Each row was made from one walk, in order. Every step used is in the known rows, and no mark comes twice. Write each row's walk.
Known rows:
gomu -> rakigop -> suti -> sabuf -> mosu: [ -3.8   9.2  46.9   4.2 -14.1 -17.6   5.3 -10.2 -34.3  22.2   7.1 -16.2
  20.8  -6.1   2.0 -43.4   8.5  -6.6 -19.3 -20.0  -0.5 -17.1]
suti -> sabuf -> mosu -> rakigop -> gomu -> zake -> zenu: [ -9.7  -0.9  13.8   6.4  -5.8 -26.7  -0.6 -21.3   7.9  22.1  15.4  -5.5
   1.2  17.5   0.1 -30.5   0.1  -0.4   6.1 -29.0 -18.1  24.4]
rakigop -> gomu: [ -7.5   0.8 -17.4  -5.9  -4.7  -2.9   1.4  -0.5  -8.8  10.4  -7.0 -16.9
   9.3  -6.3  20.5 -27.0   2.1   5.3   6.2 -21.7 -13.5  12.9]
sabuf -> suti: [ -3.0 -15.7   1.8  -0.7  -9.5  -9.4   3.7  -4.8 -13.5   5.4  -0.5 -11.1
  15.0 -13.5   8.6 -24.4  19.6   5.5  -5.7 -21.8 -12.6   7.4]
gomu -> sabuf: [ -2.4   1.3  12.6  -2.4   8.2 -16.9  -1.2 -10.5 -16.2  13.1  17.3 -22.5
  13.7 -12.6   9.0 -25.3   6.1  -5.2   0.3 -27.2  -9.8  -3.3]
mosu -> sabuf: [ -3.0   3.7   4.3  -5.0   2.5 -21.6  -8.3 -11.7 -19.7  18.1  11.6 -16.5
  13.2  -9.6   1.9 -19.3   5.0  -0.7  -1.8 -25.3 -13.7   3.2]
suti -> sabuf -> mosu -> rakigop -> gomu: [ -9.6   1.5  21.5  -0.5 -17.4 -18.8  -2.5 -11.7 -10.3  24.4  -6.0 -16.4
  13.5   3.6   7.3 -37.1 -10.5  -3.7  -7.1 -25.1  -8.9   0.6]
gomu -> zake: [ -4.8   0.9  -6.4   0.0   4.8 -13.9  -1.5 -17.7   0.0   9.1   8.6   0.3
   4.5  -7.7  -1.7 -12.6  19.9   3.3   3.1 -20.4 -16.9  12.2]
sabuf -> suti -> rakigop: [  2.1 -13.3  18.2  -0.8 -17.3 -10.0   4.2  -4.2 -20.3   2.9  -4.2  -5.0
  10.5  -8.9   4.7 -26.6  13.5  10.6  -4.0 -21.5  -7.9  -0.3]
pulip -> zake -> gomu -> rakigop -> suti -> sabuf: [ -3.1   8.2  53.0   7.2   0.5   4.2  13.2  -2.8 -21.3  19.6   4.2 -25.3
   7.9 -11.7   7.3 -36.4  12.1  -6.7 -10.8 -18.3 -11.2 -14.2]
gomu -> sabuf -> suti: [ -0.8 -15.1  18.2   5.9  -0.2 -16.9   3.8  -7.4 -23.6   9.2  11.4 -23.6
  22.1 -10.0   7.5 -30.8  16.9  -5.5  -4.6 -30.3 -11.5   0.2]
mosu -> sabuf -> suti -> rakigop -> gomu -> zake -> pulip: [  9.7  -4.0   9.2  16.8  -2.3 -16.2   0.2  -9.0 -21.3  -0.9  -5.1  -3.2
   5.7   8.0   1.0 -29.4  19.5   4.2  12.5 -29.8 -26.3  21.5]
mosu -> sabuf -> suti -> rakigop -> gomu: [  4.3  -6.6  17.5   5.5 -15.9 -13.7   1.6  -5.1 -35.4  11.2  -9.9 -16.8
  19.5   7.5   8.2 -38.5   5.5   2.1   0.3 -31.0 -11.3  11.5]
zake -> pulip: [ -1.1   0.7 -16.6  -5.8   6.7  -9.3  -4.3   2.7  -1.8  -2.3   7.5  -8.7
  -4.8 -20.4  12.2 -12.0  10.5  10.5   9.3 -12.7 -21.4   1.7]
zake -> gomu -> rakigop -> mosu: [-16.7  11.9  15.8  -1.9 -15.7 -11.0  -7.4  -4.7 -18.1  29.1   3.8 -12.7
   2.3   2.1  11.4 -40.4  -7.5  -8.0 -10.0   4.5  -4.4   7.0]
sabuf -> mosu -> rakigop: [-15.2   0.4  12.3  -9.3 -15.7 -25.9 -13.0  -6.4 -11.9  19.8   7.0  -0.3
  11.3  -0.9   0.4 -21.6  -9.1   7.1  -6.3 -13.5  -9.0  -2.4]
suti -> sabuf -> mosu -> rakigop: [ -8.2  -2.3  34.7  -4.0 -14.5 -27.6  -7.3 -16.3  -8.7  24.2   7.2 -11.1
  10.8  -5.3  -2.3 -28.3  -3.5  -3.1 -13.9 -22.1  -7.5 -10.7]
suti -> rakigop: [  0.0   2.2  13.5  -7.3  -8.9 -12.0  -2.6  -6.9 -11.8   7.0   1.2  -5.2
   2.6 -10.2   6.0 -20.3   3.1  10.7   0.1 -18.3  -5.9  -5.1]
suti -> rakigop -> mosu -> sabuf: [ -6.8   7.6  25.6  -5.2 -15.4 -30.1  -5.0 -14.9 -26.0  24.2   9.3 -10.1
   4.9   2.3  -4.2 -29.9 -12.4  -1.8  -3.3 -15.7  -8.8   6.6]
sabuf -> mosu -> rakigop -> suti: [-13.2   4.9  25.3 -10.4 -24.9 -23.0  -0.8  -4.4 -32.8  21.9   1.1  -7.2
  23.5   7.7   9.5 -31.4  -6.6   3.7  -8.5 -14.7  -9.7  -7.8]
pulip -> zake -> gomu: [-12.2   0.6   8.8  -4.1   0.6   4.0  -1.3   4.8   5.7   3.4   3.1  -5.0
   2.6 -22.7   1.9 -12.2   2.3  13.0   0.8 -17.8 -18.1   9.8]
suti -> sabuf -> mosu -> rakigop -> gomu -> zake -> pulip: [ -4.5   3.7  11.9  11.0  -2.7 -21.5  -4.7 -15.6   1.7  10.3   1.5  -2.3
  -2.1   8.4   0.2 -27.8   4.0  -3.1   6.4 -23.2 -23.6   9.5]
rakigop -> suti -> sabuf: [  1.7   0.7  28.8  -1.3  -6.7 -11.6  16.0 -13.2 -25.4  15.6   2.1 -29.9
  18.6 -10.9  13.4 -32.3  16.3  -5.6 -10.2 -27.9 -10.5 -11.1]
rakigop -> mosu: [-15.2   0.9  -3.3  -8.5 -12.9 -17.7   0.9  -7.1  -9.6  17.6   6.2 -12.1
   4.5  -6.6   7.2 -25.6  -3.6   1.1  -2.2  -7.6 -10.6  13.3]

Which walk is each row?
[ -0.9 -11.0  51.6  11.4  -5.6  -4.3   3.6   1.5 -14.6  -0.9   5.3 -11.4
  13.5 -12.3  -2.3 -29.4   5.4   8.8  -3.9 -28.7 -13.1   0.7]
pulip -> zake -> gomu -> sabuf -> suti -> rakigop
[-10.3   3.6   8.0   3.0  -8.4 -16.8  -4.7  -2.2 -19.7   8.2   5.5 -13.5
  26.2  -5.5  10.8 -38.6  -9.4   3.5  -0.8 -31.3  -8.5  12.9]
rakigop -> gomu -> sabuf -> mosu
[ -3.5   4.9 -18.5   0.9   6.4 -12.9  -4.5  -7.8   0.2  10.8  -0.5  -7.0
  -7.7  13.9  14.8 -17.7   7.9  -1.1  19.9 -14.9 -27.9  11.1]
mosu -> rakigop -> gomu -> zake -> pulip
[ -5.5  15.6  57.4   6.7 -21.7 -11.2  -0.4  -6.8 -36.2  23.3   0.1 -15.0
  22.8  -4.1   7.1 -52.4   3.7  -6.4 -25.8 -16.8  -1.7 -10.7]
zake -> gomu -> rakigop -> suti -> sabuf -> mosu
[ -7.8   0.3 -24.1   2.0   7.2  -9.5   5.3 -10.9   9.6   8.9  11.3  -5.4
  -1.1   8.6  10.7 -19.8  13.3   8.3  19.8 -25.0 -21.8  37.3]
rakigop -> gomu -> zake -> zenu
[  3.1   7.2  40.0   1.2  -1.8 -10.6  10.7 -13.7 -33.9  26.7   7.4 -31.8
  12.7  -2.7  14.8 -39.6  17.4 -15.2 -12.6 -20.0  -3.3 -22.7]
gomu -> rakigop -> suti -> sabuf
[-16.2   3.1   1.3  -7.4 -19.6 -17.1  -9.1  -2.4 -13.1  19.6  -6.0  -4.8
  13.8   9.3  11.0 -30.2 -16.1   6.4   0.5 -17.6 -11.4   9.1]
sabuf -> mosu -> rakigop -> gomu
[  0.2   1.3 -15.4   1.0  12.7 -12.0  -4.9  -9.3   5.9  -3.6  10.2   2.3
  -6.0 -10.8   1.2  -8.3  22.4   5.7  13.1 -16.2 -26.4  11.6]
gomu -> zake -> pulip
[  5.4  -8.0  28.6   2.6 -13.0 -23.2  -2.0 -10.8 -31.7  11.9   2.6 -11.4
  17.0  -3.8  -2.6 -29.8  12.3   1.0  -6.0 -28.2  -9.7   1.0]
mosu -> sabuf -> suti -> rakigop
[-10.9  10.5  18.7  -2.7  -4.7 -27.9  -9.6 -12.8 -30.5  36.9  17.5 -18.4
   4.8   4.6  -0.7 -35.1  -6.0 -17.4  -5.8  -6.8  -5.9   2.2]
gomu -> rakigop -> mosu -> sabuf
[  0.9 -11.1   9.0   4.7 -21.1  -2.8   6.5   0.6 -22.8   3.2 -15.9 -11.3
  13.4   0.7  15.9 -36.7   7.4   8.9   1.5 -24.9 -10.1  10.4]
sabuf -> suti -> rakigop -> gomu
[ -9.6  -5.3  25.0   5.0 -13.4 -26.6  -4.9 -10.1 -38.2  33.6  12.5 -19.4
  12.5   5.7  -2.3 -41.0   5.9 -17.3  -9.6  -9.6  -6.5   6.2]
gomu -> rakigop -> mosu -> sabuf -> suti
[ -4.2   2.5  37.1   0.7 -18.8 -17.5  11.4 -11.4 -27.7  12.1   2.5 -14.6
  26.6 -11.9   2.5 -37.0   9.6   3.2 -16.9 -27.8  -7.6  -4.0]
rakigop -> suti -> sabuf -> mosu
[-20.8   7.6  22.1  -0.5  -7.5  -2.8  -2.8   3.0  -5.4  22.7  10.0  -7.0
  -5.9  -7.9   0.5 -28.2  -8.4  -0.9  -3.5   0.9 -11.2   9.9]
pulip -> zake -> gomu -> rakigop -> mosu
[ -5.5   3.1 -18.9   3.0   1.4  -5.8   1.6 -12.6  -2.2   9.4  -3.8  -5.7
   9.0   0.9   8.4 -20.9  14.6   4.0   8.3 -25.6 -18.5  23.6]
rakigop -> gomu -> zake
[ -6.6   4.4  14.8 -12.1 -12.0 -15.8   4.8  -7.1 -31.4  24.9  -0.3 -24.0
  16.4   9.8  19.6 -27.3   1.7  -2.8  -2.3 -14.1 -11.6 -14.7]
mosu -> rakigop -> suti
[ -5.6  -6.4  48.4   8.1 -25.5 -19.5   2.9  -6.7 -31.7  14.3   2.6 -18.5
  18.2   4.8   7.9 -49.2  -7.2  -5.4 -11.7 -16.5  -7.0   8.3]
zake -> gomu -> sabuf -> suti -> rakigop -> mosu
[ -1.1 -13.2   5.4   9.1  -3.5  -9.3   6.5  -2.5 -26.0   9.0  -0.4 -29.0
  25.1  -1.1  19.9 -40.0  10.5  -5.8   1.6 -34.5 -13.4  11.8]
rakigop -> gomu -> sabuf -> suti
[-14.8   5.5   8.9  -6.1  -9.0 -17.7  -3.7  -7.2 -19.7  29.0  10.2 -13.0
  -2.2   0.9   8.2 -31.9  -3.0 -10.8  -4.1  -0.6  -4.0   0.3]
gomu -> rakigop -> mosu
[  2.4   5.1  18.5   1.6  -2.5 -12.2   2.5  -6.4 -24.2   9.8  -0.4 -21.8
  12.5   1.2  16.6 -38.4  -6.4  -0.1   6.5 -30.7  -6.7   0.6]
suti -> rakigop -> gomu -> sabuf
[ -0.9 -10.8  11.3   1.4  -5.7 -20.5  -1.2  -8.5 -27.8  14.0   4.9 -18.0
  21.1  -8.6   0.3 -25.9  16.3  -1.3  -6.5 -27.6 -14.6   7.6]
mosu -> sabuf -> suti
[-11.0   2.5  29.8  -3.8  -7.7 -32.0 -12.7  -9.8 -21.6  23.7  17.7 -11.4
  18.8   2.4   1.5 -29.6 -13.7  -3.5  -6.4 -21.9  -6.9  -9.5]
gomu -> sabuf -> mosu -> rakigop
[ -0.1   1.9  37.7  -5.0  -8.1 -18.4  10.6 -17.5 -28.3  29.2   0.0 -35.0
  14.6   4.9  16.3 -34.3   8.0 -12.1  -8.6 -22.3 -10.8 -22.0]
mosu -> rakigop -> suti -> sabuf
[-12.0  -6.4  -5.8  -6.6  12.4  -7.7   6.1   3.1  18.1   2.5  26.5  -6.5
 -10.8 -18.1  -0.9  -3.3   5.3  20.7  15.9 -20.7 -20.3  19.3]
pulip -> zake -> zenu
[-11.1   1.1  33.0   7.9 -19.9 -21.3  -9.7  -6.9 -38.9  32.1   5.9 -19.3
  14.3   8.3   1.4 -49.1   1.4 -15.8 -17.1  -5.8  -8.5  11.9]
zake -> gomu -> rakigop -> mosu -> sabuf -> suti
[  4.2  -9.4  11.7  13.9  -4.1 -21.4   3.1 -15.4 -14.6  10.1   9.5  -6.7
   7.6  20.2  -1.6 -33.5  15.8   5.0  13.1 -34.6 -19.5  36.6]
mosu -> sabuf -> suti -> rakigop -> gomu -> zake -> zenu
